In the rows, zero is written as 128.
Known rows, with every way that one mark hangs from another
C{H{K{N} Z{A}}}: [152 156 117 111 154  78 110  88  80 152 182 116 129 138 117  68 156  99
 101 153 137 119  97 154 131 162 116 109  94 113 126 136 163 108  41  77
 107 132 116 143 161  91 112 141 158  98 104 140 148 140 158 179 168 135
 129 130 123 108 159 102 127 164 124  68  80 167  77 126  75 121 122  78
 147]
Z{H{A} K}: [133 147 134  91 132  91  98 133  74 140 148  90 125 125 152 104 146 136
  86 159 130 107  87 157 144 159 118  93 115  83 141 127 140 151  67  66
 116 125 104 112 141 121 111 127 178  95  73 129 185 126 173 166 171 151
 127 129 120 115 167 148 104 171 146 107  98 156  69 111  92 140 132  41
 132]
Z{A B K}: [146  93 141  78 140 101  84 133  59 138 158  56 145 114 125 113 169 183
 128 129 101 119 107 166 151 170 121  84 132 115 154 108 170 162  92  54
 105 143  94  88 112 118 137  97 204  92 104 120 151 102 132 133 167 131
 135 157 107 129 185 103  98 130 150  79  85 171  90  97 111 135 113  87
 100]
H{A{Z{B K{N{G}}}}}: [133 119 120  84 165 132  97  99  81 176 131 131 155 142 129 107 161 110
  83 122 119 150 107 177 128 160 123  90  96 129 124 142 184 107 103  77
 115 135 117 101 127 112  95 112 156 102 114 116 145 119 142 156 153  96
 115 159 104 113 174 108 125 175 137  74  59 151 104 119 116 122 118  88
 130]
N{A H Z{B}}: [117 102 144  81 169 102 127 150 100 185 137  75 129 107 104  94 141 105
  95 156 125 130  95 156  95 178  81  90  50  96 141 118 213 106 116 108
 174 106 136 106 134 128 131 164 180  96  69  94 164 133 121 187 153 139
 149 115 135  88 108 117 126 116 133 106 103 133 106  94  78 154 143  77
 142]
H{A{Z{B K}}}: [134 118 126  81 164 132  86 110  78 167 135 122 146 135 131 108 164 102
  75 134 120 150 105 178 116 158 127  88 109 124 129 136 180 111 104  70
 130 134 112 100 125 107 101 113 163  97 115 125 148 122 145 164 142 103
 117 154  97 119 175 120 120 178 142  83  71 151  97 110 102 128 118  74
 121]
P{N}: [150 178 144 121 175  95  63  95  97 130 146 131 143 138 140  79 163 116
 134 133 137 144  73 173 121 146 113  93  77  76 150 133 166 140  74  99
 146 119 111 117 130 101 123 142 149 112  96 131 164 146 129 171 176 119
  87 111 111 122 149 102 135 150 117  87  76 146 103 156 111 129 126 102
 160]
K{H}: [147 139 140 116 148  84  96 132  77 112 143 129 111 113 133  83 140 119
 119 161 147 105  81 170 114 165  91  87  84  68 149 126 146 136  67  87
 149 100 110 121 153 101 133 163 138 118  71 121 181 147 161 195 163 147
 102 111 123 109 123 122 123 160 151  98  91 142  79 141  61 133 169  66
 171]
Z{B K{A N}}: [141  93 127  89 149 117 106 128  68 146 143  89 150 115 125 110 163 184
 129 122 112 103 104 161 151 162 100  62  91  99 138 106 155 158 101  76
  80 139 104  94 121 102 122 107 172 111  97 135 158 106 128 123 159 117
 129 162 142 114 195 106 105 147 150  71  68 167  92 129 128 118 141  95
 128]
Z{A}: [142 137 162  94 164 106  61 116  86 131 129 113 159 136 137  93 160 125
 118 143 122 141  89 168 128 159 125 106 110  94 154 136 166 132  74  76
 149 135 108 118 132 111 128 119 151 109  97 122 152 128 135 177 150 128
 111 115  90 123 134 113 127 159 130  81  71 170  80 128  94 147 126  95
 124]
Z{H{K}}: [155 158 129 114 144  81  99 113  75 130 172 118 116 133 127  98 156 107
 116 169 135 107  88 165 118 161 113 108  89  72 145 111 148 133  61  75
 132 119 104 116 138 109 121 151 165  91  87 123 182 128 158 185 166 162
 133 115 111 125 148 121 116 155 127 113  94 131  70 132  65 143 142  58
 154]
N{A G Z{B H}}: [136 106 130  69 176 109 155 119  88 208 127 117 141 138 103 107 148 108
 103 128 107 143 107 152 122 180  75 113  50  93 138 118 218 101 118 100
 152 123 143  89 134 150 124 159 154 100 104  75 172 113 110 167 158 128
 127 135 117  99 110  96 123 105 113 107  64 135 102  97 102 159 126  93
 141]
N{A G Z{B H K}}: [134  99 126  66 166 109 159 111  84 208 136 103 138 130 106 109 141 128
 101 132 107 147 109 145 141 186  81 111  60 102 140 120 209 115 113  85
 132 130 133  86 140 153 118 148 165  90  94  81 173 107 119 151 169 127
 138 148 124  91 134 105 121 106 127 100  74 153 106  83 114 150 111  76
 125]
Z{K{A H}}: [139 116 148  89 138 112 104 122  82 123 137 124 130 108 144  92 140 136
  97 151 140 102  83 152 139 171  99  79 110  79 139 131 134 153  79  69
 110 123 102 122 161 101 132 132 132 114  63 141 176 141 159 153 150 126
 124 130 133 104 166 145 115 174 161  75  84 181  79 122  94 121 143  42
 135]
N{G Z}: [141 156 148 107 190 103 114  55 104 179 134 172 154 143 110  82 148  87
  96 144 123 199  95 153 133 172  90 126  30 109 145 141 212  76  99  85
 177 131 113  97 167 131 119 158 105  80 125 106 151 124 110 179 152 125
 108 124  97 105 114  82 159 130 116  89  43 173 129 105  99 139 126 101
 156]
Z{A B H}: [156 104 136  81 139  78 101 166  52 137 155  38 120 117 120 116 178 167
 129 134 103  74 112 164 124 158 103  85 126  70 155  92 160 163  88  76
 128 118 121  93 101 118 150 129 215 113 106  92 159 111 138 163 166 166
 120 150 110 131 141 107  75 117 122 121 103 117  61 119  72 158 140  94
 141]
A{Z}: [158 133 134 115 185 120  74  58  86 138 143 136 141 132 114  85 161  77
  95 145 137 180 107 179 109 142 129 112  75 104 152 125 170 104  89  73
 155 130 103 117 150  78 111 141 141 101 120 128 148 147 131 190 150 118
  93 145  92  98 135 106 144 161 113  90  82 139 108 147  83 115 125  84
 155]
Z{B H K{A N{G}}}: [146  96 118  86 134  94 138 136  58 157 150  67 128 115 124 113 160 190
 127 115 110  65 108 148 160 167  86  66  93  75 138  97 145 170  94  78
  67 129 116  92 125 115 131 128 186 116  88 113 170 105 139 122 172 144
 129 173 153 106 177 112  84 129 129  96  80 141  77 131 116 120 144  82
 148]
N{A{Z{B}} G H{K}}: [133  96 129  83 164 116 139  87  92 203 152 132 150 134 101  96 134  93
 104 126 115 130  85 168 110 203 101 109  81 128 129 140 206  96 109  99
 117 129 131 120 138 122 123 170 160 104  70  97 164 124 133 167 157 107
 159 130 126  89 125 109 126 137 116  63  62 137 111 123  94 112 117  67
 137]
Z{A B}: [151 103 147  83 159 100  77 145  65 141 145  79 147 125 118 111 178 161
 133 127 103 117 105 175 123 163 114  86 116 100 152 107 178 145  97  76
 136 132 112  90 102 114 144 116 189 105 117 109 146 106 121 157 152 133
 118 141  97 137 153  89 102 131 134  90  70 147  84 116  91 152 133 113
 120]
C{H{A{Z} K{N}}}: [143 157 118 104 148  99 108  95  78 154 164 132 130 152 132  77 154  75
  88 147 138 111  95 170 111 155 122 101  97 117 118 141 166 103  61  93
 118 122 125 141 153  99  99 134 151 101  99 142 154 144 160 184 166 117
 122 132 122 115 160 114 132 190 128  74  72 145  74 128  78 124 127  68
 145]
Z{K}: [139 145 146 111 155  99  73  89  85 122 153 124 146 121 139  89 145 140
 111 157 132 156  82 163 149 159 125 101  89 103 157 123 153 138  69  60
 129 140  80 112 150 104 117 127 151  87  86 150 172 127 147 162 167 134
 120 125 111 114 165 122 137 161 150  74  79 182  98 121 104 124 126  66
 126]
A{Z{H}}: [162 133 128 112 171 103  90  71  74 135 148 108 120 125 113  88 162  79
  88 147 138 147 111 174 107 138 121 111  80  79 153 114 159 118  81  72
 152 119 110 116 149  83 116 151 161 105 114 115 157 149 142 195 161 142
  95 151  99  95 127 116 127 151 105 113 103 119  93 150  68 120 130  72
 165]

Rows
[151 179 136 115 173  86  90  94 102 150 154 106 118 129 129  80 164  96
 116 143 140 145  90 159 117 144 100 100  56  61 143 130 179 130  80  97
 164 105 123 110 141 113 118 148 156 100 100 112 162 150 123 180 179 137
  93 122 117 107 141 105 133 133 107 114 103 133 108 134 100 141 123  90
 174] : P{N{Z{H}}}
[164 112 118 106 168  98 101  93  61 144 159  84 110 117 104 101 174 104
 101 138 124 129 122 177 106 141 112  98  83  81 153  93 167 125  96  71
 142 120 109  97 129  85 128 148 184 102 131 107 154 134 131 183 159 145
 100 170 104 104 139 101 109 133 105 120 103 108  95 143  66 121 135  84
 165] : A{Z{B H}}
[141 165 118  95 155  87 114 105  86 168 176 141 127 146 128  76 154  77
  69 163 136 125  86 155 116 167 119 106 110 123 111 145 172  91  59  78
 122 131 120 136 156 101 111 149 149  92 107 146 157 143 168 184 149 127
 135 118 111 126 168 115 125 185 137  73  61 170  74 105  65 134 121  59
 134] : C{H{A K Z}}
[147 124 112 103 174  92  99  91  81 162 172 109 134 113 108  99 163 144
  97 151 122 168 101 159 146 164 117  95  88 123 140 114 173 115  84  49
 114 146  90  92 135  90 121 133 176  84 128 135 150 116 139 154 150 136
 124 151 109 113 183  96 120 137 143  80  74 171 112 106  93 118 122  83
 133] : H{Z{B K}}
[141 145 140 102 161  84 110  89 100 177 161  83 131 117 114  80 155 132
 125 116 118 139  88 153 138 177  89  93  72  98 139 141 203 131 100  97
 138 113 122 101 143 131 139 151 176  93  88 101 144 132 114 152 190 127
 121 142 133 100 144  95 121 113 116  86  91 156 132 111 116 126 108  91
 163] : P{N{G H Z{A B K}}}
[143 149 141 108 164  83  92 116  99 157 159  69 123 112 116  81 165 120
 124 133 126 127  91 160 112 160  94  84  71  81 143 130 195 132  96 103
 161 101 129 107 132 117 135 147 185  99  90 103 145 146 116 171 180 135
 116 129 131 108 137 100 117 120 114 104 110 136 117 121  99 138 123  97
 169] : P{N{H Z{A B}}}
[144 135 130  95 173 103  83  80  92 160 156 108 149 122 120  88 155 127
  82 150 130 177  99 153 153 166 130 114 106 121 138 143 165 116  68  44
 117 149  98 113 152  96 112 120 160  89 109 132 146 128 152 162 154 127
 123 139  97 102 173 116 126 157 141  68  82 195 102 107 101 121 103  74
 122] : H{Z{A K}}
[129 150 143  98 170 100 116  88 117 187 141 114 143 128 127  75 134 105
 113 124 131 152  74 152 134 182  92 103  57  96 138 154 200 123  96 110
 142 113 133 119 153 132 121 159 152 100  64 105 161 147 122 161 186 111
 123 117 137  84 130 115 139 126 116  78  85 156 126 119 127 126 107  78
 155] : P{N{A G H Z{K}}}
[150 138 119 108 152  88 118  99  69 143 172 115 124 143 115  76 154  99
 115 145 133 101  96 168 113 159 111  99  84 108 135 118 166 119  61  95
 113 123 118 137 145  93 117 143 165 104  98 140 163 138 146 175 175 129
 123 133 131 112 151 100 129 157 122  77  78 136  75 134  77 126 132  79
 147] : C{H{K{N{A{Z{B}}}}}}
[143  92 139  79 151 117 101 131  69 144 150  97 144 111 126 112 165 172
 113 132 110 108  98 160 141 168 105  67 112 100 144 103 160 155 108  67
 104 144  97  90 120 106 140 116 172 101 106 138 163 108 128 128 141 123
 135 153 123 127 188 111 101 145 151  75  63 176  90 108 108 124 133  78
 113] : Z{B K{A}}
[130 138 125 108 175 106 110 118  93 161 117 108 146 137 120  89 142 110
 116 146 138 139 107 161 124 151  99 103  26  78 140 132 175 117  72 105
 140 113 136 120 141 116  88 132 146 116  73 101 169 134 134 183 176 127
 112 123 137  80 128 115 145 147 124 104  94 130  88 142 116 143 145 100
 160] : K{N{A Z{H}}}
[155 113 145  80 173 133  97  99  87 147 121 131 144 127 125  93 164  86
  75 135 134 122 105 159 108 150 104  92  98  64 135 124 149 122 101  83
 134 129 127 124 147  85 131 140 125 128 105 123 153 150 132 170 121 115
 106 141 109  99 140 135 116 173 114  92  73 150  78 148  86 124 134  70
 149] : K{A{Z{H}}}
[133 134 140 100 134 102  96 125  80 127 144 120 125 114 148  94 136 135
  98 159 142 118  82 163 140 168 112  85 107  97 140 137 147 144  68  68
 119 119  97 116 155 114 113 130 151 100  64 135 180 135 172 169 167 133
 123 126 125 110 167 139 121 177 170  83  92 172  85 110  92 127 140  44
 134] : Z{K{H{A}}}
[157 116 127  90 164 136  98  88  85 157 162 157 149 136 112 105 169  85
  97 147 126 129 102 171 102 173 118  96 102 107 120 122 172 104 100  70
 115 140 111 114 133  97 114 122 135  94 111 131 152 125 133 155 124 103
 145 136 102 127 183 113 126 177 133  69  62 161  91 123  88 124 119  67
 126] : H{K{A{Z{B}}}}
[154 155 125 104 157  77 109  90  79 151 188 122 125 137 117  70 158  88
  89 161 135 123  91 153 126 167 118 113 109 115 130 132 166 106  51  71
 123 136 113 140 161  93 126 147 157  89 109 142 151 143 158 183 158 139
 130 124 109 119 154 106 124 164 127  71  77 171  77 112  62 129 117  67
 138] : C{H{K Z{A}}}
[152 152 117 105 160  89 119  88  86 157 175 137 130 139 119  69 156  94
  89 151 143 111  93 150 126 162 106 100  89 105 118 134 157 104  56  84
 103 135 123 143 164  84 116 150 137 105 104 149 155 148 156 171 152 128
 128 128 132 107 164 109 127 175 126  65  65 168  77 130  76 118 132  72
 151] : C{H{K{A N} Z}}
[139 121 141 102 151 102 104 110  86 149 167 113 130 112 112  91 152 101
  98 156 131 102  82 164 101 178 105  85  89  96 132 126 169 115  95  87
 130 119 112 125 143  96 134 158 162  97  76 129 158 140 141 175 140 136
 157 119 130 111 148 122 117 162 134  82  85 147  94 128  67 119 144  58
 154] : N{H{K{A{Z{B}}}}}
[152  93 130  77 121  79 106 154  45 138 170  18 114 107 123 118 168 190
 123 135 104  79 114 157 150 165 112  82 141  84 156  94 150 183  81  56
  99 128 103  89 111 121 142 112 231  98  93 107 165 105 148 141 181 165
 136 165 119 122 175 118  72 121 138 110 117 142  67 101  90 145 122  68
 121] : Z{A B H K}
[148 111 133  86 148  89 115 123  72 161 161  50 112 109 108 105 166 134
  97 154 117 130 124 149 134 161 100 101  85  92 146 108 186 134  95  62
 146 121 111  84 138 129 126 122 195  77 108  96 154 113 126 161 169 160
 134 160 114 107 152 109 106 118 135 123 120 152  97  79  87 153 117  71
 136] : N{Z{A B H K}}
[131 142 148 100 159  93 130  72 106 190 164 130 141 127  99  79 138  82
  91 150 119 158  91 145 126 202  90 125  57 122 127 156 218  79  95  86
 156 120 124 116 173 141 126 164 139  71  84  95 142 127 126 178 159 138
 164 117 117  98 118  98 139 132 123  81  76 171 125  86  81 133 116  69
 154] : N{G H{K} Z{A}}
[146 156 128 113 161  81  88 102  98 160 181  95 126 118 118  83 164 119
 125 137 132 124  79 165 119 170 111  88  93  96 130 139 177 131  77  90
 124 115 118 119 127 102 129 148 185 101  86 121 148 144 140 165 175 130
 128 123 127 114 165 105 116 139 120  81  98 143 109 133  96 120 117  84
 163] : P{N{H{K Z{A B}}}}
[156  83 116  90 155 126 144 108  76 161 114 136 134 123 107  90 150 124
 110  98 134  78 113 161 125 170  67  67  65  71 116 136 155 127 101 102
  86 107 146 120 152  92 119 145 118 153  87  95 150 141 139 151 150  97
 100 169 154  76 143 109 110 161 129  74  67 133  92 163 104  96 162  96
 184] : K{A{Z{B}} H N{G}}
[135 116 137  93 161  98 153  91  99 202 168 134 133 118  87  92 150  97
  94 144 113 133  94 145 115 203  69  98  48 117 121 133 222  78 124  91
 144 118 126  96 158 135 139 174 144  75  97  97 145 120 111 159 143 135
 167 133 131 107 134  90 125 121 126  84  58 160 128  86  79 128 133  74
 158] : N{G H{K{A}} Z{B}}
[137 136 149  94 166 109  90  87  93 152 143 103 143 121 122  89 152 105
  88 159 128 177 111 150 137 162 113 115  73 106 145 139 189 111  86  62
 161 130 103 104 160 123 112 113 152  75 102 115 146 126 126 172 158 134
 126 136 101 102 152 115 141 146 143  96  97 185 108  85 102 147 108  72
 127] : N{Z{A K}}
[139 129 128  97 149 108 101 130  82 138 129 135 116 122 134  90 144  91
  86 152 145 111  92 175 103 162 100  85 100  85 128 144 156 119  79  87
 145  98 122 123 151 103 113 147 138 121  79 112 167 151 169 195 151 123
 104 128 116 105 135 132 121 182 152  96  93 136  81 132  66 130 153  59
 161] : K{H{A{Z}}}
